Known rows, with every way that one mark hangs from another
zari(befi): [-2.31 -0.61  1.19 -5.78 -4.03 -0.42  1.51 -0.40 -4.25 -3.41 -2.36 -3.25
  3.05 -5.44  6.81 -2.72  4.55 -2.22 -2.02  1.81  0.81  3.74 -1.86]
zari(befi(gasa(luvu(foro(sena))))): [-4.58 -0.06  4.84 -4.53 -0.73 -0.44  3.18 -2.34 -2.09 -3.84 -0.17 -0.16
  3.16 -1.06  4.01 -4.97  2.56 -1.73 -1.13 -0.15  2.11  4.08 -3.29]
luvu(foro(buzuz sena) poned): [-1.26 -0.34 -0.83 -0.55  2.87 -1.46  0.64 -4.64 -0.90 -3.71 -1.48 -1.79
  1.76 -3.69 -2.01 -2.95  2.25 -0.42 -1.00 -0.61  1.20  3.59  0.61]
sena(foro(buzuz luvu)): [-0.46  0.25  0.76 -2.74 -0.92  0.31  0.09 -2.40  1.25 -1.89 -2.27 -6.56
  0.52 -2.64  3.83 -0.70  2.39 -3.17 -2.65  0.28  1.65  3.09 -4.02]
mobel(befi(gasa zari)): [-1.90  0.91  3.10 -6.02 -5.46 -0.37  1.78 -2.99 -0.45 -3.24 -2.56 -1.10
  3.94 -4.28  7.06 -4.74  2.82 -2.60 -0.83  0.54  2.45  5.56  2.04]
befi(gasa(luvu(foro)) mobel zari): [-4.50  1.46  3.23 -5.97 -1.29  0.09  2.37 -3.60 -0.42 -4.10 -3.50  0.16
  3.37 -1.74  2.96 -5.04  2.49 -3.29 -1.30  2.26  3.59  5.33 -2.89]
poned(buzuz): [-1.26 -0.02 -0.53 -4.63 -2.32  1.34  0.11 -2.00 -3.53 -3.04 -2.93 -4.90
  2.30 -5.31  2.55 -1.88  3.23 -1.60 -0.85  0.45  2.64  3.72 -3.65]
foro(luvu(poned(buzuz) zari) sena): [ 0.42  0.73 -1.61 -3.20  2.16  2.54 -0.99 -1.73 -4.70 -2.98 -0.67 -3.93
  2.32 -2.81 -1.90 -0.38  1.85 -0.50 -0.39 -0.11  1.72  5.10 -3.74]
luvu(foro(buzuz sena) poned zari): [-1.35  0.74 -0.23 -0.32  3.22 -0.27  0.79 -3.86 -2.60 -3.50 -2.23 -1.79
  1.85 -2.42 -2.95 -2.45  1.53  0.26 -0.48  0.16  1.37  4.11  0.50]
befi(gasa zari): [-1.65  0.96  3.60 -6.13 -5.70  0.04  2.19 -2.29 -0.87 -2.87 -2.44 -1.65
  3.15 -3.57  6.22 -3.79  2.84 -2.39 -1.12  0.41  1.60  4.64  0.30]
befi(gasa(luvu(poned)) mobel zari): [-2.98  1.11  4.41 -6.42 -0.25 -0.28  2.54 -2.77 -0.56 -4.60 -2.24  1.90
  4.35 -2.94  2.26 -3.71  2.63 -3.12 -0.17  1.44  2.44  4.75  0.44]
luvu(zari): [-1.54  1.14  1.63 -5.45 -4.28  1.29  0.86 -0.50 -6.65 -3.59 -3.41 -4.63
  2.51 -4.59  3.31 -2.27  3.52 -1.18 -0.99  1.67  0.85  3.94 -2.12]
buzuz(poned): [-1.00 -0.72  0.65 -5.92 -3.10  0.86  2.03 -1.37 -3.56 -3.33 -1.98 -6.70
  1.76 -5.14  6.70 -2.15  3.78 -1.93 -1.53  0.43  2.25  2.64 -1.40]
foro(sena): [-1.15  0.03  1.97 -3.66 -1.39 -0.11  1.08 -1.48 -4.58 -2.93 -1.29 -4.87
  1.06 -4.73  3.44 -2.56  3.43 -1.20 -1.15 -0.38 -0.42  3.67 -0.24]
zari(befi(gasa mobel)): [-3.32  0.61  1.72 -5.67 -2.33 -0.26  2.70 -0.96 -2.39 -3.11 -2.34 -1.13
  4.05 -5.06  8.07 -2.74  4.20 -2.30 -1.63  2.62  2.93  4.42 -1.82]
sena(foro(luvu)): [-0.27  0.19  0.36 -4.68 -2.90  0.38 -0.12 -1.36 -1.87 -2.84 -1.05 -6.54
  1.27 -3.03  3.36 -1.40  3.26 -2.95 -2.65  1.22  0.52  3.69 -4.98]
mobel(befi(gasa(luvu) zari)): [-3.49  0.90  6.17 -7.43 -4.89 -0.07  2.37 -2.98 -0.37 -3.93 -2.51 -0.27
  3.90 -2.58  5.98 -5.32  2.58 -3.41 -0.50 -0.10  2.89  5.35  0.68]
gasa(luvu): [-2.90  0.04  3.93 -7.20 -3.89  0.33  1.53 -1.22 -4.68 -4.59 -2.38 -3.82
  2.44 -4.27  3.04 -3.48  3.68 -2.81 -1.09  0.29  0.79  3.27 -2.98]
luvu(foro poned(buzuz) zari): [-1.16  0.67 -2.96 -3.31  0.21  1.53 -0.45 -3.10 -4.59 -4.62 -3.07 -2.05
  3.95 -3.42 -3.85 -2.46  2.30  0.03  0.06  1.87  3.40  4.82 -3.96]
sena(foro(buzuz luvu(zari(befi)))): [-1.87  0.68  1.08 -2.43 -0.13  1.15  0.64 -0.54  0.12 -1.31 -3.03 -4.98
  0.93 -1.63  5.40 -0.09  2.33 -2.72 -2.53  2.06  2.48  3.60 -4.74]
foro(buzuz): [-1.57  0.11  1.17 -3.85 -2.47 -0.30  1.14 -2.51 -1.58 -2.87 -3.59 -4.68
  1.64 -5.54  4.19 -2.06  3.34 -2.15 -1.60 -0.06  1.95  2.94 -0.91]
befi(mobel): [-1.93  0.50 -0.42 -5.26 -1.70 -0.09  0.81 -1.45 -4.40 -3.66 -3.59 -4.33
  2.26 -6.05  4.41 -2.24  4.45 -2.32 -1.82  2.64  1.38  3.95 -2.06]
gasa(luvu(foro poned)): [-2.62 -0.31  1.13 -5.96 -1.43 -0.73  1.06 -3.36 -4.19 -6.50 -1.57 -0.86
  4.02 -3.85 -2.81 -4.62  3.44 -1.84 -0.84  0.93  1.25  3.81 -3.05]
gasa(luvu(poned zari)): [-2.21  0.60  3.55 -6.42 -1.74  1.05  1.39 -0.98 -6.14 -5.42 -2.26 -1.44
  3.78 -3.57 -1.00 -2.71  3.02 -1.41  0.09  1.15  0.78  3.73 -1.67]

Rows
[ 0.31 -0.26 -1.50 -4.53 -1.77 -0.30  0.15 -3.10 -1.31 -3.91 -1.45 -3.59
  2.90 -4.77  1.29 -1.37  3.31 -2.66 -2.05 -0.29  1.30  3.74 -2.08]
foro(buzuz luvu(poned))
[-0.68  1.29  1.17 -2.59 -0.72  1.55 -0.08 -1.55 -0.20 -1.80 -2.82 -6.63
  0.47 -1.48  2.88 -0.12  1.82 -2.60 -2.10  1.00  1.97  3.53 -4.59]
sena(foro(buzuz luvu(zari)))
[-2.13  0.43 -0.70 -3.02 -0.28  1.52  1.63 -3.00 -1.55 -2.80 -4.03 -5.94
  1.36 -2.71  4.16 -2.22  2.16 -1.13 -1.59  1.16  4.69  3.03 -2.53]
luvu(foro(buzuz(poned)) zari)
[-4.15 -0.18  6.14 -7.46 -4.20  0.19  3.35 -0.64 -2.79 -4.07 -1.22 -0.69
  4.25 -3.09  6.82 -4.03  3.64 -2.69 -1.10  0.42  2.47  3.59 -3.21]
zari(befi(gasa(luvu)))
[-0.72  1.18  1.02 -2.34  0.25  1.63  0.17 -1.81 -2.72 -1.96 -2.25 -6.13
  0.35 -2.50  3.36 -0.62  1.90 -1.62 -1.94 -0.47  1.10  4.28 -2.79]
foro(buzuz luvu(zari) sena)
[-4.25  0.37  4.35 -6.92 -2.94  1.23  2.13  0.68 -5.66 -4.11 -3.32 -2.39
  2.98 -3.09  4.82 -2.84  3.56 -2.17 -1.13  2.17  1.52  3.84 -3.84]
gasa(luvu(zari(befi)))
[-0.15 -0.58  0.16 -2.92  1.31  1.31  1.27 -2.51 -0.13 -1.34 -0.79 -7.97
 -0.42 -2.86  6.82 -0.36  2.30 -2.24 -2.37 -1.65  2.70  2.97 -2.45]
foro(buzuz(poned) luvu sena)
[-3.57  1.04  2.24 -6.19 -2.94  1.26  1.09 -1.83 -5.90 -5.34 -3.55 -3.43
  2.78 -2.14  0.47 -4.00  2.92 -1.65 -1.16  1.81  2.02  4.26 -5.21]
gasa(luvu(foro zari))
[-5.51  1.05  0.63 -5.58  0.64  0.66  1.73 -0.87 -5.19 -4.47 -4.55 -1.02
  3.18 -2.54  3.17 -3.35  3.68 -2.26 -1.67  4.51  3.07  4.89 -5.46]
gasa(luvu(foro zari(befi(mobel))))
[-3.56  0.95  3.23 -3.93  0.26  1.05  1.17 -1.91 -5.84 -4.35 -2.31 -3.68
  1.40 -1.33 -0.57 -3.81  2.18 -0.95 -0.65  0.54  1.10  4.31 -3.51]
gasa(luvu(foro(sena) zari))
[-4.61  2.09  3.20 -5.84 -1.03  1.35  2.23 -2.34 -3.78 -4.88 -3.27 -1.11
  3.85 -1.64  1.73 -4.31  2.42 -1.76 -0.73  2.91  3.98  4.75 -5.10]
befi(gasa(luvu(foro zari)) mobel)
[-3.09  1.64  4.49 -6.48  0.23  1.20  2.47 -1.40 -4.20 -5.23 -2.15  0.68
  4.65 -2.86  0.32 -2.76  2.58 -1.61  0.39  2.19  2.89  4.33 -1.92]
befi(gasa(luvu(poned zari)) mobel)
[-5.10  0.51  2.52 -4.07 -0.30  0.53  1.84 -1.88 -2.49 -3.66 -4.53 -2.04
  2.53 -1.87  3.04 -3.22  2.67 -2.27 -1.56  1.56  3.62  3.78 -4.52]
gasa(luvu(foro(buzuz) zari(befi)))
[-1.06  0.76 -2.16 -1.10  3.51  1.51 -0.37 -3.37 -4.37 -3.86 -1.88 -2.19
  2.51 -2.63 -4.77 -2.08  1.48  0.79  0.32  0.56  2.57  4.82 -2.42]
luvu(foro(sena) poned(buzuz) zari)
[ 0.27  0.79  0.25 -2.27  1.20  0.97 -0.23 -2.10 -0.26 -2.95 -1.80 -4.18
  1.68 -1.77 -0.40 -0.09  1.75 -1.92 -1.43  0.87  1.66  3.46 -2.60]
sena(foro(buzuz luvu(poned zari)))
[-1.90  0.33  0.26 -0.87  3.41  1.56  1.90 -3.22 -1.36 -2.18 -2.74 -6.34
 -0.04 -1.48  3.33 -1.88  1.36 -0.35 -1.21 -0.24  3.80  3.14 -1.05]
luvu(foro(buzuz(poned) sena) zari)
[-4.18  0.93  3.49 -6.45 -4.32 -0.52  2.02 -4.46 -0.11 -4.83 -2.72  0.00
  4.21 -1.65  3.95 -6.66  2.42 -3.12 -0.92  0.66  3.45  5.92 -1.13]
mobel(befi(gasa(luvu(foro)) zari))
[-3.72  0.07  2.09 -4.31 -1.20 -0.36  1.33 -3.85 -1.32 -4.08 -3.70 -3.32
  1.88 -2.98  1.23 -3.96  2.81 -2.62 -1.66 -0.08  3.05  3.23 -3.94]
gasa(luvu(foro(buzuz)))
[-0.66  0.17 -1.27 -6.21 -2.93  1.03  0.76  0.04 -5.51 -4.40 -1.39 -2.25
  4.23 -4.26  3.03 -1.35  3.93 -1.91 -1.86  2.69  0.94  4.88 -3.18]
foro(luvu(poned zari(befi)))
[-0.24 -0.51  0.19 -2.93  0.54  1.22  1.16 -2.36  2.37 -1.61 -1.39 -8.37
 -0.27 -2.00  6.70 -0.12  2.15 -3.25 -2.57  0.08  3.61  2.04 -3.88]
sena(foro(buzuz(poned) luvu))
[-2.77  0.54  5.11 -7.01 -2.87 -0.68  2.40 -3.51 -0.32 -5.08 -1.41  2.15
  5.11 -3.07  2.52 -5.14  2.33 -2.74  0.22 -0.03  2.37  5.34  2.40]
mobel(befi(gasa(luvu(poned)) zari))
[ 0.57 -0.16 -2.05 -3.17  1.07  1.26 -1.06 -2.60 -0.86 -3.11 -0.56 -4.44
  2.35 -2.62 -1.94 -0.34  2.31 -1.95 -1.04  0.82  2.27  3.71 -5.18]
sena(foro(luvu(poned(buzuz))))
[-0.95 -0.23 -3.68 -3.52 -0.19  0.22 -0.27 -3.92 -2.85 -4.76 -2.06 -2.02
  3.86 -4.54 -3.18 -3.02  2.94 -0.60 -0.48  0.88  3.05  4.34 -3.65]
luvu(foro poned(buzuz))
[-2.30  1.48  2.25 -5.24 -2.75  0.07  2.06 -2.44 -0.85 -2.74 -3.40 -1.13
  3.00 -4.08  6.19 -3.24  3.01 -3.03 -1.31  2.05  2.35  4.92  0.09]
befi(gasa mobel zari)
[-1.79 -0.61 -0.23 -1.06  2.85  0.24  1.81 -4.04 -0.04 -2.27 -2.02 -6.22
 -0.01 -2.82  4.03 -2.40  2.03 -0.98 -1.70 -1.06  3.50  2.79 -0.62]
luvu(foro(buzuz(poned) sena))
[-3.70  0.99  4.92 -7.01 -1.89  0.41  2.62 -1.86 -2.67 -4.17 -2.09 -1.71
  3.45 -3.67  4.57 -3.57  3.43 -2.94 -0.81  1.19  2.92  3.58 -3.12]
befi(gasa(luvu) mobel)
[-3.25  1.50  6.76 -7.45 -4.57  1.93  2.71 -0.80 -4.24 -4.19 -2.20 -2.27
  3.51 -2.08  3.51 -3.55  2.46 -1.80 -0.08  0.37  2.44  3.83 -3.24]
befi(gasa(luvu(zari)))
[ 0.20  0.85 -1.23 -6.06 -3.45  1.37 -0.11 -0.93 -5.97 -4.80 -1.28 -3.66
  3.63 -4.09  0.35 -1.53  3.39 -1.64 -1.51  1.57  0.46  4.61 -3.14]
foro(luvu(poned zari))
[-1.98  0.10  0.09 -1.03  1.08 -0.75  0.83 -4.10 -1.02 -2.68 -2.71 -4.62
  0.55 -3.30  1.43 -3.01  2.26 -1.03 -1.71 -0.79  1.70  3.55 -1.14]
luvu(foro(buzuz sena))
[-3.35  0.53  0.35 -0.75  2.13  0.24  1.45 -2.17 -2.12 -2.01 -3.28 -2.71
  0.96 -2.22  3.58 -2.49  2.14 -0.65 -1.68  0.99  2.28  4.24 -1.56]
luvu(foro(buzuz sena) zari(befi))
[-2.28  1.08 -0.57 -3.98  1.84  1.39  0.57  0.41 -5.21 -2.16 -2.06 -3.90
  1.44 -3.38  5.98 -0.65  3.52 -2.04 -2.47  3.06  1.07  5.51 -4.02]
foro(luvu(zari(befi(mobel))) sena)
[-3.93  0.67  3.98 -4.85 -2.30 -0.16  2.68 -4.28  0.43 -4.05 -2.57 -1.60
  3.06 -1.90  2.22 -4.66  2.01 -2.53 -1.20 -0.83  4.18  3.18 -3.63]
befi(gasa(luvu(foro(buzuz))))
[-3.60  1.63  2.22 -5.35 -1.67  1.08  2.73  0.06 -3.84 -3.11 -3.19 -0.84
  4.08 -3.79  7.38 -2.36  3.50 -1.60 -1.13  3.47  3.15  4.74 -2.44]
luvu(zari(befi(gasa mobel)))
[-3.99  2.04  5.56 -6.69 -2.03  1.71  2.59 -0.91 -4.16 -4.13 -3.25 -1.66
  3.54 -2.54  3.75 -2.90  2.72 -2.22 -0.28  2.05  3.26  4.17 -3.37]
befi(gasa(luvu(zari)) mobel)
[-3.33 -0.04  3.46 -6.52 -1.45  0.55  1.99  0.10 -5.58 -5.26 -2.30 -0.02
  4.21 -3.51  1.75 -2.67  3.58 -1.61 -0.40  2.08  1.07  3.86 -1.87]
gasa(luvu(poned zari(befi)))
[-3.64  0.30  2.08 -4.32  0.73  1.78  2.33 -2.90 -1.58 -3.85 -3.83 -5.22
  1.34 -1.29  2.97 -2.86  1.82 -1.89 -1.00  0.56  5.07  2.64 -3.93]
gasa(luvu(foro(buzuz(poned)) zari))
